Each row comes from the steps of one path. Every step used is in the known rows, and no mark comes twice. Write the path behind each row, first mark first.
Known rows
U E W B Q F: [-29 -9 18 23 22 9 9 27 -21 12 3 1 -32 52 -9 43 63 -7 42 3 -9]
E Q B U: [-14 -44 38 -8 33 -4 3 14 -12 27 24 -27 -44 0 -18 21 -4 1 41 35 -7]
B Q: [-18 2 6 6 30 -2 6 23 -8 22 -2 2 -35 -1 -11 48 17 2 -14 25 12]
C B U E: [-4 -55 -6 14 27 -10 -2 -6 0 -22 20 19 -27 -6 15 10 3 -25 -47 25 9]
U E: [-7 -21 3 6 -7 -8 0 -6 -10 -21 17 8 6 -5 9 7 3 -29 -11 25 7]
M B Q F: [-26 -8 6 16 23 -19 2 14 -10 30 0 -3 -51 63 -43 31 32 -10 35 -5 -10]
M B U E: [-14 -53 -6 14 30 -25 -2 -14 -14 -22 21 -18 -33 7 19 14 12 -30 -14 23 2]
E W: [-31 20 35 37 -13 7 8 0 -25 37 20 -1 -12 -6 77 13 3 30 14 14 16]
W B Q F U: [-29 13 6 7 17 -5 17 11 -9 21 -1 -8 -25 37 -43 44 46 -5 29 4 -6]
W B U: [-11 -38 -5 20 34 10 1 2 -7 15 23 -31 -42 -10 8 36 51 -1 -7 17 7]
E Q F: [-11 -14 63 -18 -12 -5 5 17 -12 29 23 16 -18 52 -45 -6 -5 -6 42 14 -3]
B U E W: [-30 -23 25 37 18 2 7 -2 -30 2 23 0 -19 -4 86 8 -5 9 13 22 10]
B U: [-13 -38 -7 20 32 -3 -1 -4 -7 18 23 -7 -39 -10 8 9 -10 1 -3 14 8]
E U: [-11 20 22 8 -9 -7 5 -8 -12 9 18 -7 -11 -10 13 -1 -2 2 9 37 15]
C B U E W: [-25 -24 26 38 17 2 6 -3 -20 3 22 15 -26 -3 86 13 2 11 -17 22 14]
F Q B: [-29 -15 8 -53 -6 -6 12 10 -5 30 19 -27 -5 5 -33 28 27 -4 49 29 -9]
M B Q F U E: [-27 -12 2 5 17 -29 11 -2 -16 -19 2 -2 -18 42 -23 26 21 -35 16 14 -9]
E W B Q: [-30 15 26 20 30 18 15 29 -19 28 -1 -21 -39 3 37 78 79 19 -4 28 14]

Write each row's path
[-22 -11 3 3 15 -8 14 6 -14 -22 3 -2 -6 29 -28 37 46 -33 15 17 -6]
W B Q F U E
[-34 14 25 15 33 9 21 24 -23 4 -5 -20 -27 3 38 80 76 6 -7 34 10]
F U E W B Q
[-8 -10 77 -46 -7 -16 18 11 -17 -14 19 5 7 5 2 14 -8 -19 -14 58 13]
F U E Q
[-41 23 22 19 16 0 21 13 -19 29 0 -8 -26 39 -6 44 45 11 39 4 -4]
E W B Q F U
[-27 12 5 11 -10 -13 12 -8 -8 23 13 6 -8 33 -33 3 -3 -5 38 -4 -6]
Q F U
[-31 13 4 8 17 -13 15 8 -10 23 -1 8 -23 37 -41 26 6 -4 31 2 -4]
B Q F U
[-16 -6 3 1 -5 -16 10 -12 -11 -24 13 3 13 -8 6 13 -1 -28 -11 27 6]
F U E
[-25 -26 14 35 32 16 6 3 -19 25 24 -31 -44 -8 55 38 51 19 6 16 9]
E W B U
[-2 -47 70 -37 20 -2 11 19 -17 -15 26 -11 -18 5 4 27 26 -21 -16 58 10]
W B U E Q
[-22 -9 3 15 21 -3 3 22 -9 28 2 16 -37 49 -50 21 14 -6 38 -4 -7]
B Q F
[-28 4 25 18 32 15 14 28 -22 6 -2 -18 -31 2 38 76 79 5 -8 33 12]
U E W B Q
[-9 -27 61 -23 -10 -9 6 16 -16 2 23 20 -8 54 -40 -8 -5 -24 38 22 -7]
U E Q F
[-21 -7 5 14 21 7 5 25 -8 25 2 -2 -39 48 -51 44 63 -8 35 -1 -8]
W B Q F
[-22 -63 -6 -29 31 -11 7 4 -12 -17 22 -16 -14 1 -10 15 9 -30 25 34 -9]
F Q B U E
[-13 -55 -10 15 29 -8 -3 -2 -13 -17 20 -15 -22 -6 -3 14 3 -28 27 24 -9]
Q B U E
[-30 3 20 27 20 12 9 27 -19 33 3 -3 -40 51 -13 46 62 7 46 -2 -7]
E W B Q F
[-11 -48 54 -18 13 -10 5 17 -16 1 25 17 -23 54 -37 -10 -11 -22 39 21 -9]
B U E Q F
[-43 11 32 28 12 -4 18 8 -32 4 6 10 -12 27 52 23 6 5 33 16 1]
B Q F U E W
[-7 -47 71 -35 21 -23 8 9 -18 -12 25 -12 -29 17 10 16 1 -22 -16 55 9]
M B U E Q
[-31 7 29 28 -8 12 14 1 -25 4 17 -21 -4 21 42 40 76 -1 29 12 -1]
Q F U E W B
